What can hang from each mark:
sufalu: norus tolu
tolu: lida serup
norus: sufalu
serup: gase safum tolu
safum: serup
gase: lida serup sufalu
lida: norus tolu

Every row comes from one small tree of marks. Brackets hold a mark, then the marks that hang from it, in alphabetical order. Every link used is in the known rows. Which tree was each row made from?
Known rows:
(norus sufalu): [ 0.21  0.61 -0.42  1.18 -1.40  1.00  1.64 -2.79  0.72 -0.78  1.59 -1.82
  0.54  0.86  2.15  0.68  1.27 -1.19 -0.90]
(gase (lida norus) (serup safum) (sufalu tolu)): [ 0.91 -2.02  3.29  1.91  1.64 -1.77 -0.19  2.48  1.99  2.19 -3.47 -1.02
 -0.94 -0.81  0.38  0.43  1.69  0.48 -1.16]
(serup (gase (lida norus) sufalu) safum tolu): [-0.45  3.04  0.70  1.54  7.28  2.19  0.73  3.24  3.09  0.77 -5.45 -0.42
  0.10  1.22 -0.80  3.37  2.27  1.32 -2.60]
(gase lida (serup safum tolu) sufalu): [ 0.99  0.33  2.99  2.88  7.23  2.02  0.91  2.64  2.95  3.07 -2.88 -0.46
 -1.25  1.09 -0.22  4.35  4.55 -0.45 -0.58]
(tolu (lida norus) (serup gase safum)): [ 0.53 -1.70 -1.51 -2.06  1.31  0.13 -1.50  2.08 -1.01  0.01  0.67  1.25
  1.51 -0.72 -1.95 -1.65  0.32  0.94  1.39]
(serup safum): [-0.20  3.21  0.08  0.65  5.86  2.59  1.28 -1.59  2.00 -0.23  2.60  2.68
  1.50  0.93 -0.89  1.20  0.91 -3.42 -0.17]
(norus (sufalu (tolu lida serup))): [ 0.39 -2.62 -1.27 -0.27 -3.15 -1.94  0.22 -0.71 -1.92 -0.69  1.03 -1.50
  0.70  0.71  0.73  2.82 -0.17 -0.56  0.87]
(safum (serup (gase lida))): [ 0.12  0.63  1.28  0.66  0.61  2.68 -0.32  0.82  0.78 -0.21  1.48  1.55
 -0.08 -1.11 -0.50 -3.93 -2.70  0.30  0.18]
(lida norus): [-0.41  1.06 -1.25  0.14 -3.64 -1.42 -0.18 -4.06  0.05 -1.80  2.13 -0.11
 -0.36 -0.13  2.30 -3.64 -0.27  0.24 -0.96]
(sufalu norus tolu): [-1.67 -0.42 -0.06 -1.40 -6.87 -2.62 -0.16 -3.84 -2.50 -0.91  1.93 -0.17
 -0.11  0.53  0.07 -0.29 -3.50 -1.95 -0.19]
(safum (serup tolu)): [ 0.02  2.75 -1.06 -0.04  0.44  1.66 -0.09 -0.80 -0.80 -1.08  2.84  1.72
 -0.64  0.12 -0.85  1.14 -0.87  0.63  1.89]
(gase (lida norus tolu) (serup safum) sufalu): [ 0.77  0.00  3.05  1.86  1.67 -0.50  0.47  0.98  2.70  2.13 -4.29 -0.77
 -1.69 -1.14  1.03 -2.43  1.90  1.08 -0.70]
(sufalu (tolu (lida norus) serup)): [-0.23 -3.73 -2.00 -1.49 -3.58 -4.31 -1.80 -0.68 -3.45 -1.06  2.17  1.03
  0.05  0.27 -0.17  1.10 -2.24 -0.49  1.77]
(safum (serup (gase lida sufalu))): [ 0.10  0.22  1.51  0.78  1.79  3.45 -0.63  2.17  1.32  0.55  0.09  0.38
 -0.35 -0.89 -0.10 -2.64 -2.50  0.74 -0.31]
(norus (sufalu (tolu (serup gase)))): [ 0.43 -1.74 -0.92  0.48 -2.03 -1.54  0.42 -1.27 -1.26 -0.58  1.05 -1.99
  0.67  0.14  1.16  2.31 -0.57 -1.10 -0.39]
(gase (sufalu norus)): [-1.12  0.52  0.36 -0.06 -0.54  2.51 -0.19 -1.79  0.76  1.15  0.25 -2.25
 -0.57  1.51  1.76  0.96 -0.63 -1.00 -1.42]
(safum (serup gase (tolu (lida norus)))): [-0.07  0.97 -0.59 -1.19 -0.96  1.36 -0.25  2.85 -0.60 -1.13  0.24  1.27
 -0.29 -1.29 -1.19 -2.06 -1.02  2.39  0.64]
(lida (norus sufalu) (tolu (serup gase safum))): [ 0.30  1.76 -2.07 -0.92 -4.32 -2.63  0.10 -3.05 -0.86 -1.47 -1.92 -1.41
 -0.09 -1.77  1.04 -3.66 -1.11  2.31  0.38]
(serup safum (tolu lida)): [-0.49  3.18 -1.20 -0.37  5.96  1.57  1.41  1.36  0.69 -0.48 -0.06  2.87
  0.92  2.16 -2.31  5.24  3.18 -1.14  0.99]
(safum (serup gase)): [ 0.15  0.93  0.64 -0.15  0.80  2.90 -0.10  1.11  0.44 -0.50  2.70  1.52
  0.23 -1.71 -0.43 -3.82 -2.50 -0.32  0.01]
(gase (serup (tolu lida)) sufalu): [ 0.70 -1.95  1.43  0.65  3.92  1.30  0.80  3.73  0.96  2.32 -0.29 -1.12
 -1.44  0.06  1.12  3.11  4.50 -0.83 -0.82]
(norus (sufalu (tolu lida (serup gase safum)))): [ 0.46 -2.12 -0.73 -0.40 -1.15 -1.22  0.54  0.98 -1.10 -0.40 -0.01 -1.17
  1.40  0.17 -0.23  2.55  0.05 -0.69  0.27]
(lida norus (tolu serup)): [-0.28  1.14 -2.81 -0.82 -5.25 -3.62 -1.11 -5.65 -2.22 -1.78  1.02  0.24
 -1.39 -0.83  1.95 -3.98 -2.31  1.29  1.51]

Write each row's tree:
[ 1.15  0.02  3.45  2.63  4.04  1.03  1.30 -0.43  2.43  1.67  1.11  2.01
 -0.16 -0.21 -0.61 -1.43  2.85 -2.46  0.14] => (gase lida (serup safum))
[ 0.18 -0.03 -0.19  1.70 -2.87 -2.21 -0.52 -3.53  0.08 -0.78 -1.08 -0.74
 -0.15  1.20  0.79 -0.31 -0.47  1.41  0.50] => (gase (lida (norus (sufalu (tolu (serup safum))))))
[-0.23  3.28 -1.67 -0.72  2.61  0.24  1.39  1.02  0.54 -1.13 -1.55  1.20
  0.94  1.48 -1.78  4.01  3.60  1.03  0.67] => (serup safum (tolu (lida (norus sufalu))))
[-0.74 -0.19  1.44  1.72  1.45  0.91  0.77 -0.74  1.47 -0.09 -0.90  0.93
 -0.55  0.05  1.64 -4.09 -1.74 -1.71 -2.20] => (serup (gase (lida tolu)))
[ 0.67 -3.35  2.32  1.03  2.41 -0.55  0.34  2.56  0.62  2.21  1.00 -1.12
 -1.04 -1.06  1.78  1.62  1.39 -2.73 -1.66] => (gase serup (sufalu tolu))
[-0.43  3.50  0.78  1.76  7.99  2.41  1.51  1.85  2.53  0.19 -2.74  1.83
  0.65  1.42 -1.80  3.06  1.98 -0.94 -1.64] => (serup (gase lida) safum tolu)
[-0.73  0.85 -2.14 -0.49 -1.07 -1.02  0.36 -0.61 -1.01 -1.51  0.34  0.76
 -0.75  1.69  0.58  1.95  2.04  0.90  0.38] => (serup (tolu (lida norus)))
[ 0.92 -1.12 -2.36 -1.89 -1.01 -0.65 -1.15 -0.05 -1.52 -0.37  0.94  0.19
  1.47  0.25 -1.64  0.62  1.36  1.73  2.76] => (tolu (lida (norus sufalu)) (serup safum))
[-0.91 -0.04 -1.03 -1.97 -4.22 -2.42 -1.23 -3.74 -3.32 -0.17  2.34  0.29
  0.66  0.53 -2.01  2.23 -3.34 -1.66  1.76] => (sufalu norus (tolu (serup safum)))
[ 0.91 -0.13  1.47  0.16  5.37  1.42  1.01  4.56  1.84  2.20 -1.64 -0.57
 -0.50 -0.48 -0.41  3.11  5.21 -0.07 -0.71] => (gase (serup safum (tolu (lida norus))) sufalu)
[-0.05  1.70 -0.03 -0.01  2.67  3.06 -0.19  2.78  0.44  0.06  0.10  0.23
 -0.60 -0.65 -0.48  0.63 -1.01  1.19 -0.25] => (safum (serup (gase sufalu) tolu))
[ 0.33  0.38 -1.71 -0.29 -4.80 -3.03 -0.14 -3.04 -0.89 -1.75  0.33 -1.76
  0.55 -0.44  1.16 -0.47 -0.15  1.39 -0.11] => (lida (norus (sufalu (tolu (serup safum)))))
[ 0.23 -0.46 -1.87 -0.17 -6.33 -3.51 -0.37 -3.52 -1.40 -1.90  0.68 -2.26
  0.03 -0.40  2.03 -1.06 -0.47  1.56 -0.26] => (lida (norus (sufalu (tolu serup))))
[ 0.72 -2.84 -2.70 -1.65 -4.27 -1.69 -1.66 -1.09 -2.56 -0.68  1.70 -0.87
  0.41  0.37  0.10 -0.50  0.58  2.04  2.55] => (tolu (lida (norus sufalu)) serup)
[-0.23  1.39  2.00  1.46  6.35  2.99  0.41  2.66  3.92  1.16 -3.83 -0.19
  0.94  0.07 -0.16 -1.11  0.40 -0.17 -3.06] => (serup (gase (lida norus) sufalu) safum)
[-0.31  0.14  1.01 -0.88 -0.75  2.33 -0.66  2.20 -0.02  0.21  0.67 -0.09
 -0.06 -1.68 -0.58 -2.47 -3.48  0.49 -0.42] => (safum (serup (gase (sufalu norus tolu))))
[-0.18  1.83 -2.06 -1.08 -2.34 -2.53 -0.63 -3.27 -1.05 -1.39 -0.41  0.69
 -0.43 -1.67  0.62 -4.25 -2.09  1.13  0.57] => (lida norus (tolu (serup gase safum)))
[-1.75 -2.14 -0.03 -2.53 -7.73 -2.80 -0.32 -1.45 -2.96 -0.83  0.99  0.30
  0.15  0.59 -0.70 -0.84 -3.14 -1.12  0.57] => (sufalu norus (tolu lida))
[ 0.46 -1.76 -1.09 -0.36 -1.64 -1.52  0.44 -0.21 -1.37 -0.53  0.67 -0.94
  1.24  0.68 -0.15  3.33  0.24 -0.75  1.05] => (norus (sufalu (tolu lida (serup safum))))
[-1.13 -3.06 -1.20 -2.92 -7.36 -3.23 -1.73 -2.06 -4.53 -0.28  2.05  0.09
  0.14  0.64 -1.52  0.87 -3.33 -0.62  2.28] => (sufalu norus (tolu lida serup))
[-0.04  1.67 -1.35 -1.08 -1.94  0.66 -0.44  0.61 -1.24 -1.43  1.59  1.62
 -0.61 -0.23 -1.11 -0.42 -0.65  2.36  2.25] => (safum (serup (tolu (lida norus))))
[-1.13 -1.40  1.21 -0.15  0.50  1.32  0.09  1.60  0.72  0.79 -1.06 -1.61
  0.03 -0.34  1.33 -0.98 -2.00 -1.69 -3.43] => (serup (gase (sufalu norus tolu)))
[ 0.00  0.31 -0.88  1.50 -5.05 -2.76 -0.56 -5.19 -0.67 -1.03 -1.64 -1.03
 -1.40  0.88  1.96 -2.58 -1.41  2.17  1.21] => (gase (lida (norus sufalu) (tolu serup)))
[ 0.00 -3.78 -0.88 -1.78  0.80  1.61 -1.80  2.30 -1.62  1.40  0.88 -0.53
  0.43  0.40 -0.63  0.11 -0.49  0.01  0.98] => (tolu lida (serup (gase (sufalu norus))))
[ 0.50 -0.26  4.16  1.56  2.22  2.40  0.51  0.96  2.68  3.47 -2.34 -1.42
 -0.72  0.15 -0.47 -0.14  2.38 -0.47 -0.66] => (gase lida (serup safum) (sufalu norus))
[ 0.81 -2.68  2.39 -0.27  3.32 -0.54  0.48  4.94  1.22  2.16 -1.10 -0.17
  0.03 -1.54 -0.26  1.34  2.41 -1.43 -0.97] => (gase (serup safum) (sufalu (tolu (lida norus))))
[-0.03  2.11 -0.28 -0.11  1.43  2.33  0.10  1.57 -0.12 -0.75  1.49  1.38
 -0.34 -0.93 -0.93 -0.60 -1.16  0.69  0.28] => (safum (serup gase tolu))
[-0.20  1.97  1.64  1.32  4.55  1.95  0.83  0.81  3.15  0.03 -1.81  1.47
  1.31 -0.31 -0.75 -2.93  0.09 -0.83 -2.29] => (serup (gase (lida norus)) safum)
